What can hang from each mark:
J_572: J_672
J_354: J_128 J_487
J_118: J_487 J_672
J_487: J_118 J_354
J_957: J_487 J_672
J_672: J_249 J_572 J_683 J_957
J_249: J_672

Every row comes from one small tree of marks. The marks that hang from a mark follow it in brackets, in the order of their numbers. Every link used is in the known rows. Which tree was each row made from?
Known rows:
J_957{J_487{J_118 J_354{J_128}}}: [-17 -21  17   2  -1  25  16   7  15 -11  34 -11 -11   7  18   5 -25 -32
  -6  15 -18 -19   2  15  -6   2 -28  -3  -3  13   4  15  10   1  24 -13
 -12   5  -4   5 -15 -21  19  11   9   0  19   5 -24  13 -22  16  31  -2
 -10  15  14  -6   8  -9   9   5  -7]
J_572{J_672{J_683 J_957}}: [ 18 -19 -14  32   1  15  14  16  12   1  11 -18  11  23  20  23  19  12
  -3   5  -1  37   1  10 -13  43   0   7 -22   6 -18  27   6 -29 -10 -25
 -10 -17 -24 -29   1  -7  -2  -6  24 -14   5 -24  17  28   2 -28  -4 -18
 -16  11   6  -1  15 -10 -11  -1  12]
J_249{J_672{J_683 J_957{J_487}}}: [  8 -25 -15  33  -8  17  -2   7  32  16  29 -12   7  12  -1  19  -2   5
   5 -19   1  24  24   7 -17  22 -12 -13 -39  18  -7  33   4 -28  10 -17
 -10  -7 -14 -13 -10 -21   4  -7  37   8  22  -9  37  17  -2 -33   3 -28
 -31  20  14  13  38  -3  -5   9   3]
J_118{J_487}: [ -7   8  -6  -8  -8 -14  -3 -10  11  -4  12   2  14   5   1   9  -5   3
   3  -9   2  -1  -2  -1 -20   8  -8   7  -4   3   0  16   9  -1  15  -3
   3  -2   0  10   1   8   7  -4  13  -8   6   5   6  18 -14  -4   8 -11
   3  -1  -7  -8  -8   7  -4  -5   8]
J_487{J_118 J_354}: [ -2  -8  18  -5  -2  -5  -5  12  13 -15   8 -18  -8   3  28   2  -5 -13
  -5   9 -19 -19   0  22 -17   6  -3 -16   5  15 -12  -4  11  13  13 -10
 -25  17 -13   3  -3 -21   8   8   1   1   7   5 -13  28 -18   8  22  -5
   7   7  11 -17   2   2  -2  17  -4]
J_118{J_672}: [  2   4   2  -8   2  -7  -7  -6  25  17   4 -15  11  -4  -7   8   0   8
   0  -5   1  -2   9   1 -20   1  -2  -2 -10  -9   4  -2  12  -8   3  -7
  -6   6   6   2 -12  -4  -2  -7  -2   4  -5   1   4  12   4 -12   3  -2
   4  -2  -2   1   2  -9   6   0   3]
J_249{J_672{J_572 J_683 J_957{J_487{J_118}}}}: [ 10 -28   5  34 -20  17 -24  21  44  16  48 -24   0  24  22  29  -9  -7
  -2 -13  11  29  21  23 -17  42  -8 -16 -47  35 -17  15   9 -13  11  -8
 -20  -3 -26 -12 -24 -33  -4  -6  47  10  30 -14  39  39 -10 -34  36 -41
 -40  17  20   1  33  -6  15  18   5]
J_487{J_118{J_672{J_683}}}: [ -6  -6   5   8  -4  -9 -13  13  50  13  25 -26  12   4   8  24   0  13
   8 -13 -10   5  10  14 -23  21   1  -2 -23  12  -6   5  17  -2  23  -8
 -29   2 -17  -8 -26 -22   4  -8  15  10   1   0  15  39  -5 -35  27 -14
  -1   4   3  -1   5  -9   9   0   3]
J_572{J_672{J_683 J_957{J_487{J_118 J_354}}}}: [  1 -36   0  26  -8  18  20  25  27  -7  37 -21   7  30  38  24  -1 -10
  -8  17 -15  17   6  26 -33  40 -16 -15 -26  32 -16  30  19 -19  26 -43
 -38   0 -37 -28  -2 -20   6   9  29 -13  20 -24   4  57 -27 -15  17 -36
 -12  19  17 -10  29 -10 -14   7  -3]
J_354{J_487}: [ -8  -2   8   9  -3  10  -1   7 -10 -13   0   7  -1   5  -8  -6   2  -8
   0   3  11 -10 -26  -2   9   6  -5  11  -3  -4   1   2  -6   4 -14  -7
  12   5  11   1  -8   4  12 -11 -11  -4   6   1   6   7   7 -13   4  -1
 -11  13   0 -13   7   9  -1  -1   4]
J_354{J_128 J_487{J_118{J_672{J_572}}}}: [ -1 -12  31   9  -8  20 -11  13  26  -7  28 -29   3  17   8  11  -4 -20
 -13  -4   6  -6 -19  16  -2  32 -13  18 -25   2   0   0   9   5 -14  11
   4   5   9   1 -41 -23   7 -18  -3  -1  10   5  15  31   6 -30  51   4
 -34  14   8 -18  12  -6  34   5  17]
J_957{J_487 J_672}: [ -1 -12   1  18  -3  23  15 -27  14  30  22   2  -5  10  -9  -6 -21 -12
  -5  14   4   1   2   5  -7 -16  -9 -15 -15   3  14   6   9 -10  18  -1
   1   3   0   2   5  10   0  16   7  -8  10 -27 -11  11  -7  17   1 -20
 -15  18  -1   5  10 -19   3 -17 -19]
J_118{J_487{J_354} J_672{J_249 J_572 J_683}}: [ 28 -14   2  10 -14  16 -25  10  54   8  31 -44  31  18  37  23  -9   1
 -17 -34  -5  -8  14  13 -54  36   2  -2 -38  21 -23  16  30   8  16  14
 -10   5  -9 -10 -19 -24  -2 -20  23 -14  -1  -3  24  52 -31 -52  21 -30
   6   0  27 -11  22   1 -21   4  10]
J_249{J_672{J_572 J_683 J_957{J_487{J_354}}}}: [ 31 -43  -1  30 -16  39 -18  13  30   2  30 -33   3  17  33  15 -11 -14
 -14 -19   4   8  29  14 -27  30 -11 -21 -50  37 -14  25   6 -14   8 -13
 -13   1 -25 -14  -6 -29  -3  -4  37  -1  30  -5  27  24  -7 -28  15 -32
 -30  10  29   6  44  -3 -15  26  -2]
J_957{J_487{J_118 J_354} J_672{J_572 J_683}}: [ 18 -42  24  41 -11  40   0  -2  42  22  42 -30  -3  26  25   6 -24 -21
 -19  10  -4   0   1  30 -28  15  -7 -24 -34  36   4   9  25  16  28  -2
 -34   5 -25 -16  -7 -16  -3  23  23  -9  23 -34 -11  50 -26  -3  32 -41
 -21  20  27  -5  29 -17  -5   5 -22]
J_118{J_672{J_249}}: [  4   7   5  -3   0   4  -9  -5  25  18  11 -14  14  -3   8  11   3   6
   3 -14  -4  -3   5   0 -21   8   7   1 -10  -8  -7  -8  19  -2   1  15
   1   6   5  -2 -17 -15   0 -15  -1  -1 -19  -7  22  15  -5 -30  -1  -3
   2   6   9  -3   7  -2   1 -10   9]
J_354{J_128 J_487{J_118{J_672}}}: [-23  -4  24   6  -5   9  -3   4  31 -12  21 -18   3   1  -8  15   0 -11
   1   3  -6 -16 -18   7  -8  22 -18  18 -13  -5   3   5   8  -6 -12  -1
  -2   8  11   6 -37 -19  23 -15 -13   2   3   8   7  21   3 -26  37  -1
 -20  22   2 -12   8  -9  24  -2  19]
J_672{J_249 J_572 J_683 J_957{J_487}}: [ 29 -36  -8  39 -19  35  -7  16  25  13  44 -10  13  31  31  20   2  -8
 -15 -21  17  23  -5  12 -11  33   1   1 -41  26 -16  17  11  -7  -5   2
  12  -7 -11 -31 -18 -18 -17  -9  42 -10  17 -23  43  28 -15 -43   9 -33
 -38  16  28  -1  22  -4   1  -3   4]
J_572{J_672{J_249 J_683}}: [ 12 -13  -8  31  -3  29   9   2  12   7  14 -13  11  18  24   6   8  13
   4  -1  -7  27   2   0  -9  32  12   9 -12   6 -22   6  14  -6  -5   8
 -10  -8 -15 -26  -3  -7   2 -12   5 -16 -16 -32  13  23 -12 -41  -4 -13
  -2  11  14  -8  14   1 -24  -1  11]
J_249{J_672{J_572 J_683 J_957}}: [ 27 -25  -3  35 -15  18 -21  23  28   7  21 -32   7  10  20  23   9   4
  -9 -29   8  27  22  14 -11  43   7 -12 -40  22 -15  17   0 -18 -17   1
  -7  -8 -24 -17 -13 -28 -11 -13  36   4  19  -4  39  20  12 -42  10 -19
 -30  10  19  10  33  -1  -1  24  14]
J_354{J_128 J_487{J_118{J_672{J_249}}}}: [-16   0  27   9  -5  18  -2   6  29  -8  30 -15  12   6   4   8  -1 -16
   0  -5 -11 -10 -24   9 -11  34 -12  22 -16  -3 -11  -5  14   0 -15  13
  11  10  11   4 -43 -32  24 -23 -11   1  -1  -3  18  31 -12 -46  28  -1
 -20  28  15 -15  10   0  18  -5  21]

Which tree is each row?
[  0  -3  -1  -7  -4   9   8   0   5 -20   9 -10   9   1  14   9 -13 -18
 -12  -6 -14 -17   7  -3 -26  11 -17  10  -8   6  -3  26   4  -2   9  -2
   3  -2   0  14  -4  -9  22  -1  11 -10  11  19 -14  13 -19  -2  12   3
   4   6   8  -6   5  12  -7   3   7]  J_118{J_487{J_354{J_128}}}
[ -6  -2  16   6  -1 -15 -15  24  34  -9  20 -14  15   9   4  25  18  -5
   3  -5   4 -11 -20  26 -19  33  -9  12 -25   2 -11   9  15 -10 -11 -27
  -4  10  -2  -5 -32 -18   8 -15  11   8  17  -2  31  43   5 -30  28 -15
 -20  24   1 -17  16  -7  24  -3  15]  J_354{J_487{J_118{J_672{J_957}}}}
[ 32  -9 -11  19 -17   4 -26  18  51  12  41 -32  44  26  30  42  13  10
 -10 -42  15  11   1  14 -47  55   1  12 -48  21 -20  22  28 -12  -4   3
   4  -5 -11 -21 -29 -24 -14 -28  46 -14   4  -6  54  54 -13 -66  20 -36
 -15   9   9  -7  20  -2   2  -6  25]  J_118{J_487 J_672{J_249 J_572 J_683 J_957}}
[  3 -31   2  26 -11  15 -11  18  44   3  36 -28   1   9  24  25  -7 -12
   1 -12 -14   4  27  25 -33  29 -15 -24 -37  37 -17  28   9 -15  25 -28
 -35   7 -28 -12 -13 -35  23   4  40  12  32  -8  19  43 -20 -24  23 -32
 -13  23  24   4  37  -3  -8  23  -1]  J_249{J_672{J_683 J_957{J_487{J_118 J_354}}}}
[ 20 -31 -14  34  -8  48  21   8  19   1  30 -14  13  30  41  11  -4  -7
 -10   1  -9  15   7   9 -31  32  -2  -9 -29  20 -23  29  18 -20  11 -26
 -13  -3 -23 -37  -2 -18   3  -7  28 -20   7 -29  16  42 -32 -31  -5 -31
 -14  25  30  -7  29  -3 -31   0   1]  J_572{J_672{J_249 J_683 J_957{J_487{J_354}}}}
[ 25 -17   3  10 -15  27 -17   4  34  25  38 -20  18  25  20  22   0  -9
 -17 -18  15   7   3  11 -27  29  -4  -1 -40   8  -9   4  27 -15  -4  -5
   8   1  -3 -16 -21 -18 -23 -13  33  -6   8 -13  35  32  -8 -34  10 -22
 -29  12  20  -8  21 -11  16  -8   8]  J_118{J_672{J_249 J_572 J_957{J_487}}}
[-21 -10  17  11   1  14   8  17   3 -25  22  -5  -4   6   2  -1   1 -20
   2   6   0  -9 -30  10  10  22 -15  16  -5   3  -2   1  -8   2 -11   4
   8   2  11   5 -24 -16  25  -9 -11   6  13   6   1  18  -2 -15  29   6
 -23  25   2 -14   7   1  19   4  15]  J_354{J_128 J_487{J_118}}
[ -2 -26   9  10  -4  10  -8   9  60   9  35 -30   8  11  18  19 -19  -6
   2  -3 -18 -12  15  18 -40   9 -18 -19 -29  28  -2  17  22   0  40 -22
 -42  16 -18  -7 -27 -19  13   1  18   2   7  -3  -3  47 -28 -20  29 -28
  -3  11  15  -3  13 -16  -1   4 -11]  J_957{J_487{J_118{J_672{J_683}} J_354}}
[ 28 -29   4  13 -14  36  -4  17  10  -2  32 -11   6  18  43  12  -5 -29
 -23  -7   5 -10   0  16 -19  19  -5 -12 -26  23 -18   8  15  -1  -7  -9
   9   8  -8 -19  -4 -22 -13  -3  27 -14  20 -12  14  26 -24 -10   7 -23
 -21  18  32  -9  22   0  -7   4  -5]  J_672{J_249 J_572 J_957{J_487{J_354}}}
[ 18 -24  23   3 -10  14 -10  31  38  -9  25 -49  11   9  33  32  -2 -18
 -26  -6 -11 -14   2  37 -33  42 -13   1 -22  15  -6  10  19  -9 -16 -17
 -14   6 -11  -9 -28 -40  -4  -2  21  -2  23  11   5  35  -1 -18  41   2
 -18  10  23  -3  12 -16  23  18   9]  J_487{J_118{J_672{J_572 J_957}} J_354{J_128}}
[ 16   5   3 -11 -17  -6 -24  -4  29  15  19 -25  27  14   7  21  -8   4
  -6 -17  11   4  10   3 -32  18  -9  -3 -30   4   1   5  22  -3   7   7
  -2   5   3  10 -17  -6 -12 -17  23 -13  -1   5  16  29  -9 -19  17 -13
  -7 -16  -2 -16   3  -1  12  -1   9]  J_118{J_487 J_672{J_572}}
[  4 -22  -8  40  -3  30  12 -18  32  24  31  -3   0  10 -11   4 -14  -2
   2   8   6  13   5   4 -10  -5  -6  -8 -35  13  14  17  10 -10  28  -4
  -5 -11 -10 -14  -5   2   3  16  18 -11   6 -31   4  23 -16 -11  -1 -30
 -14  23   6  11  22 -18  -4 -16 -22]  J_957{J_487 J_672{J_683}}
[ 24 -20   7  26 -17  23 -23   5  23  14  13 -30   5  10  10   8  -5   8
  -3 -23   4  24  24   4  -3  25   2  -9 -37  18 -13   3   0   0  -6  18
 -10 -10 -14  -5 -12 -22  -5 -13  19   1   2  -9  24  10   8 -32  14 -15
 -22  -3  17   8  24  -2  -5  23   9]  J_249{J_672{J_572 J_683}}
[ 17 -30  -2  13 -13  18  -6   9  10   7  28  -4   4  27  12  15   1 -18
 -13  -1  22   9  -2  10  -3  15 -15  -4 -31  15   3  13   8 -13  -4 -14
  10  -3  -4 -15  -3  -6 -21   2  30  -5  23  -7  17  12  -1  -1  11 -19
 -37   4   9  -1  13 -15  15   1  -3]  J_672{J_572 J_957{J_487}}
[ 19 -15 -14  34  -2  20  15  17   8   0  17 -14  17  26  33  23  22  14
  -6  -5  -5  30   0  10 -18  51  13   5 -19  10 -30  19  11 -24 -19 -10
  -3 -14 -20 -34  -3 -16  -3 -22  20 -13  -2 -35  33  32  -6 -45  -7 -17
 -12  20  15  -3  17  -3 -19   0  18]  J_572{J_672{J_249 J_683 J_957}}
[ 32 -25  -9  32  -9  14 -11  30  20  -1  17 -22  13  24  20  21  17   8
 -13 -13  13  20  -4  14  -3  37   6   6 -34  22 -10  18   1  -6 -15  -2
   1 -17 -17 -26 -11 -15 -19  -7  35  -9  19  -8  31  16   8 -33  11 -17
 -25   6  13   4  19  -9   0   9   3]  J_672{J_572 J_683 J_957}
[ 15   2  -2   5  -7  -5  -7  10  29  11  14 -13  21   3  19  23  13   7
  -5 -22  -4   0   1  10 -25  25   7   4 -18  -5  -9   2  16 -21 -17  -3
  11   4   6 -16 -19 -22  -8 -14  17   2  -3  -9  32  20   2 -37  -2  -6
  -5  18  13   2  13  -8   7  -5  15]  J_118{J_672{J_249 J_957}}
[ -4 -25   2   5   0  37  20  -4   3  -8  20  -6  -7   4   5  -6 -29 -27
  -8   9 -12 -17   5  -1  -6 -10 -22  -3  -3  12   6  21   0  -1  14  -8
   2   3   4   4  -4  -8  19  12   4  -6  13   8 -26   4 -18  12  13   3
  -8   6  16   5  11  -3  -3   6  -5]  J_957{J_487{J_354{J_128}}}
[  2 -30  15  38  -3  28   8  -3  40  17  37 -19  -7  12  18   4 -24 -20
  -8  10 -17  -6   3  27 -33   0 -10 -22 -26  32   9  10  20   3  37 -17
 -37   2 -28 -10  -3 -15  17  27  16  -6  15 -29 -16  43 -34  -3  21 -37
  -6  29  21   1  20 -12  -7  -5 -25]  J_957{J_487{J_118 J_354} J_672{J_683}}
[ 33 -13   3  -3 -18   0 -21  10  37   4  25 -38  36  15  43  33   4 -10
 -22 -24   3 -16   0  17 -59  37  -2   0 -30  16 -19  14  35  -7  -5  -3
   6   8  -7  -6 -14 -27 -11 -17  36 -13   8   5  32  50 -20 -37  18 -22
   0   4  24 -18  21   3  -6   4  15]  J_118{J_487{J_354} J_672{J_249 J_572 J_957}}
[ 25 -19   4  24 -13  32 -13  14  14  13  25 -19   7  19  27  13   4   0
 -10 -22   4  14  -3   5  -2  28  10   2 -23  23 -21  -5   4  12  -9  27
  -1  -6 -12 -21 -19 -20  -8 -17  12 -11  -5 -14  24  14  -8 -40   7 -17
 -12   6  27  -1  13   0 -11   5   8]  J_672{J_249 J_572 J_683}
[ 17 -25   1  43  -4  43  11 -16  30  22  29 -14   1  14  18   0 -19 -10
 -12   1 -13  -5   5  13 -30  -3  -4 -17 -26  25  -3  11  17   4  26   2
  -8   2 -15 -16  -4 -12  14   6  17 -14   2 -33  -3  31 -33 -16  -5 -33
  -5  27  29   3  29  -5 -27 -11 -21]  J_957{J_487{J_354} J_672{J_249 J_683}}
[ 18 -25  20  14  -7  12 -21  24  51   5  27 -53  10  15  34  26  -8   3
 -13 -15 -14 -12  10  28 -30  28  -3 -13 -32  27 -11   3  23  18  13  -5
 -37  11 -22 -11 -28 -29  -6  -2  12  -6   3  -3   8  45 -13 -25  40 -16
  -3  -3  19  -8  15 -13  -1  17  -3]  J_487{J_118{J_672{J_572 J_683}} J_354}
[ 21 -18  13  25 -17   7 -26  26  56  15  43 -41  24  28  41  43  17   5
 -11 -28   3  12   1  33 -29  57   5   0 -38  22 -26   1  23  -5  -8   8
 -13  -2 -21 -25 -36 -39 -18 -17  38   0   9 -17  47  54  -8 -64  32 -31
 -17  19  21  -4  22 -13  14   5  17]  J_487{J_118{J_672{J_249 J_572 J_683 J_957}}}
[-12 -18  16  -2  -6  10   2   3  20  -2  26  -3  -7   8  19   2 -18 -23
   2  12 -15 -17   4  18 -20  -6 -22 -21  -3  26  -1   8  15   2  29 -18
 -26  15 -11   6  -6 -14  15  11   8   2  16  -6 -17  25 -24  15  23 -17
  -4   9  11 -11   8  -1  -2   5 -13]  J_957{J_487{J_118 J_354}}
[ 27 -52  -5  35 -11  45   5  27  22 -14  39 -27   3  25  27  20  -9 -22
 -23  -2   2   0   5  14 -14  33 -17   9 -41  28  -6  37   1  -9  -1 -19
   3 -11  -9 -26 -17 -27   7   2  34 -11  33  -4   7  18  -7 -20  19 -17
 -34  16  28  10  29 -13   1  11  -4]  J_672{J_572 J_683 J_957{J_487{J_354{J_128}}}}
